Each row was made from one path, in order. Every step used is in the known rows, and no mark comes twice. Write each row's path.
Known rows
g/v/d: [-2.09  0.07 -0.36  1.39  0.17  1.62  1.04  3.83  1.43 -5.83 -0.55  2.53
  2.68  2.08  0.43  2.46  0.66 -3.79  3.43 -0.20 -0.53]
v/l/m/g: [ 1.25 -0.84  0.64 -2.58  2.72  2.15  0.26  0.70  0.08  1.74  1.42  3.78
  1.80  1.83  0.57 -2.00 -0.63 -2.00  5.39 -3.41  0.17]
k/w: [-0.94  2.53  1.11 -0.72  1.56  1.68 -1.46  1.70  1.48 -1.01  2.33  3.16
  3.68  0.35  0.09 -1.01  2.39 -4.41  4.73 -0.79 -0.47]
m/g/v/l: [ 1.60 -1.42  0.90 -2.49  1.95  3.20  1.84  0.97 -2.71 -0.60 -2.65  5.38
  2.70  1.20  1.01 -0.69  0.24 -1.66  6.00 -2.03 -0.96]
t/g: [-0.87  1.07  2.33  1.00  1.53  0.31 -0.30  0.31  0.98 -4.44  2.52  2.61
  4.39  1.64  2.48  1.05  2.59 -3.20  5.47 -0.80  0.04]
t/g/m: [-1.88  1.07  4.62  2.54  0.64 -0.63 -0.02  1.38  2.41 -4.24  0.62  2.01
  3.18  2.54  2.10 -1.85  1.00 -3.04  6.08  0.09 -0.51]
r/g: [ 1.28  1.30  2.05 -1.43  0.89  1.86  0.73 -0.45  2.12 -2.37  2.25  2.95
  2.37  2.58  2.74 -0.24  0.10 -0.24  5.11 -0.24  0.82]
k/w/r/g: [ 2.49  2.40 -0.16 -1.31  0.52  3.85  1.48  0.88  3.31  1.24  1.24  1.47
  2.29  1.80  2.79 -3.78  1.06 -3.96  3.47 -1.94  0.95]
w/r/g/v/l: [ 3.01 -0.82  0.93 -3.00  0.59  4.10  4.34  2.45  1.09 -0.65 -2.34  3.20
  1.27  2.36  3.12 -3.76 -1.82 -2.25  3.91 -2.41 -0.05]
k/w/r/g/m/l: [ 0.68  0.14  3.37  0.25 -0.70  2.01  1.68  1.08  4.45  3.58 -3.25  0.67
  1.81  3.19  1.68 -5.94 -2.05 -3.90  5.59 -0.42 -0.17]
m/g: [ 1.25  0.81  0.89 -0.70  1.24  1.11  0.11 -0.58 -0.71 -0.85  1.76  3.25
  4.18  1.59  1.26  1.17  1.00 -0.76  5.13 -1.52  0.44]
r/g/m/l: [-0.52 -1.09  5.51  0.15 -0.30  0.07  0.92 -0.20  3.20 -0.06 -2.20  2.11
  1.87  3.93  1.54 -2.47 -3.02 -0.20  7.22  1.26 -0.35]
v/d: [-1.22  1.42 -0.29  1.07  0.73  0.65 -1.17  2.02  2.70 -4.53  1.60  2.63
  3.23  2.07  0.35  3.43  0.93 -3.27  3.07 -0.85 -0.34]
w/r: [ 0.67  1.75  1.18 -0.44 -0.06  0.13  1.33  3.01  2.45 -1.70  2.97  0.92
  4.34  1.62  1.45 -0.80 -0.89 -2.92  2.29 -2.36  0.50]
m/g/n: [-1.01 -0.25  1.38  0.69  2.16  0.98 -0.22  0.06 -0.30 -2.67  0.23  3.88
  4.96  2.24  2.06 -0.11 -0.38 -0.86  6.57 -0.40 -0.67]
g/v/d/m/l: [-3.53 -1.47 -0.82  3.60 -1.02  1.93  1.38  1.54  3.11 -4.66 -3.72  1.49
  1.31  2.73 -0.72  2.77 -0.22 -3.24  4.31  1.71 -2.64]
w/r/g: [ 2.65  1.40  0.98 -1.25 -0.15  2.04  2.52  0.83  3.15 -0.90  1.99  1.09
  2.68  2.81  3.39 -1.86 -1.01 -1.34  3.02 -1.80  1.37]
l/m/g: [-0.01  0.13  0.66 -0.42  1.36  1.06  0.64  0.95  0.86  0.16  3.75  1.63
  2.74  2.20  0.84 -1.06 -0.21 -1.61  4.84 -2.24  1.35]
r/g/v/l/m/d: [-0.82 -0.86  1.64 -3.12  1.01  3.95  3.33  3.60  1.81 -2.72 -1.03  2.42
 -0.60  2.99  1.63 -3.77 -1.65 -1.94  5.09 -1.21 -0.34]
w/r/g/m/l: [ 0.88 -0.81  4.47  0.34 -1.31  0.27  2.75  1.05  4.30  1.36 -2.42  0.26
  2.08  4.22  2.34 -4.03 -4.09 -1.29  5.14 -0.42  0.26]
l/m/g/r: [ 0.89  0.25  1.38  1.40  3.49  1.49 -0.14  1.79  1.38  0.95  4.35  3.11
  1.73  0.16  1.01 -2.21 -1.08 -1.89  3.38 -2.31  1.88]
k/g/n: [-3.07  0.28  1.72  1.67  2.29  2.56 -1.02  3.25  1.53 -4.27  0.36  2.86
  5.24  0.32  1.17 -0.29 -0.52 -1.88  6.74  0.25 -0.58]
d/m: [-1.39  2.34  0.54  1.56  0.05  1.06 -0.03  0.31  3.11 -4.12  2.55  1.90
  2.06  1.59  0.36  0.55  0.99 -1.13  3.77  0.60 -1.55]

Which path is each row?
[-0.15 -1.58 -2.11  2.85 -2.10  4.11  4.43  0.66  4.84 -2.44 -4.81 -0.26
 -0.11  4.17  2.01 -0.01 -1.54 -2.72  3.03  0.56 -1.17]
w/r/g/v/d/m/l
[-2.60 -0.14 -0.81  3.16 -0.41  1.11 -0.85 -0.22  4.34 -3.45 -1.48  1.56
  1.83  2.77 -0.80  3.78  0.12 -2.71  4.00  1.00 -2.45]
v/d/m/l
[-0.40 -0.71 -3.20  2.84 -1.52  5.85  3.35  0.68  5.06 -0.22 -5.63  0.19
 -0.40  3.17  1.37 -1.91  0.62 -5.33  3.49  0.55 -1.64]
k/w/r/g/v/d/m/l
[-0.97  2.11  4.18 -0.10 -0.72  1.05  1.16  1.50  3.68 -3.78 -0.44  1.37
  1.19  3.72  2.06 -2.47 -1.20  0.01  5.20  0.86 -0.44]
r/g/m/d
[ 0.85 -0.72 -0.77 -0.27  1.08  4.30  2.33 -0.40 -0.86 -1.49 -3.17  4.52
  0.71  1.40  0.72 -1.01  0.91 -1.00  5.46 -0.77 -2.45]
d/m/g/v/l
[-0.14 -0.73 -1.71  1.21  0.45  2.79  1.60  1.45 -0.52 -3.51 -1.87  2.99
  2.83  2.36  0.95  2.80  1.31 -2.68  4.15 -1.00 -0.01]
m/g/v/d
[-3.16  1.74  1.82 -0.58  0.38 -0.05  0.38  4.24  3.06 -3.83  4.27  0.14
  2.55  2.26 -0.08 -0.86 -0.68 -2.73  3.53 -1.21  0.08]
l/m/d
[-1.87  2.16 -2.05  3.19 -0.14  1.86 -0.70  0.54  4.57 -5.51  1.11  1.84
  1.16  2.30  0.01  3.09  1.77 -2.51  2.51  0.53 -1.76]
v/d/m
[-2.99  2.48  4.37  0.77 -0.63 -0.93  0.07  3.69  2.91 -4.66  0.44  1.16
  2.89  2.53  0.08 -1.36 -1.12 -1.61  4.52  0.42 -1.24]
g/m/d
[-2.14  0.05  1.79  1.52 -0.24  0.23 -0.04 -0.50  2.95 -2.04  0.00  1.67
  2.61  2.07 -0.40  1.17 -0.55 -1.31  5.20  1.16 -2.16]
d/m/l
[-2.91 -0.70  0.85 -1.41  1.52  4.81  1.95  6.76  0.93 -2.85 -1.23  1.61
  1.45  0.22 -0.71 -2.51 -0.95 -3.55  5.34 -1.85 -0.71]
k/g/v/l/m/d
[ 0.90  1.51 -2.45  4.81  2.21  3.67 -1.06 -0.94  3.04 -2.41  0.38  3.68
  0.36  0.45  0.77  2.23  1.58 -1.67  1.85 -0.29 -0.61]
v/d/m/g/r
[-1.57 -1.81 -0.98  2.69 -1.11  3.91  2.53 -0.62  3.81 -3.88 -4.62  1.65
 -0.40  3.91  1.36  1.71 -0.33 -1.59  5.09  2.22 -1.80]
r/g/v/d/m/l
[-0.83 -1.17  0.63 -0.04  0.73  1.83  2.88  2.71 -0.41 -1.12  1.54  1.58
  2.18  2.18  0.89 -2.03 -0.57 -2.16  5.16 -1.64  1.07]
l/m/g/v
[ 0.27  1.30  4.36  0.21  0.03  0.84  0.94  0.60  3.39 -2.16  0.44  2.41
  1.23  3.45  2.39 -3.03 -1.47  0.03  5.78  0.72  0.32]
r/g/m
[-2.96 -1.05  1.97 -0.76  1.66  2.45  2.32  4.39  0.75 -4.81 -0.76  2.05
  1.37  2.16  1.43 -2.48  0.80 -4.97  5.48 -1.88 -1.25]
t/g/v/l/m/d
[-1.31 -1.34 -1.96  1.59  0.55  2.74  2.13  2.96  1.00 -2.45  0.10  1.40
  1.38  2.87  0.53  0.53  0.10 -3.53  3.89 -1.74  0.83]
l/m/g/v/d
[ 1.46  2.39  2.13  0.24 -0.35  2.89  1.75  1.89  4.66  1.49 -0.66  0.96
  1.20  2.67  2.39 -6.59 -0.48 -3.75  4.22 -1.06  0.39]
k/w/r/g/m
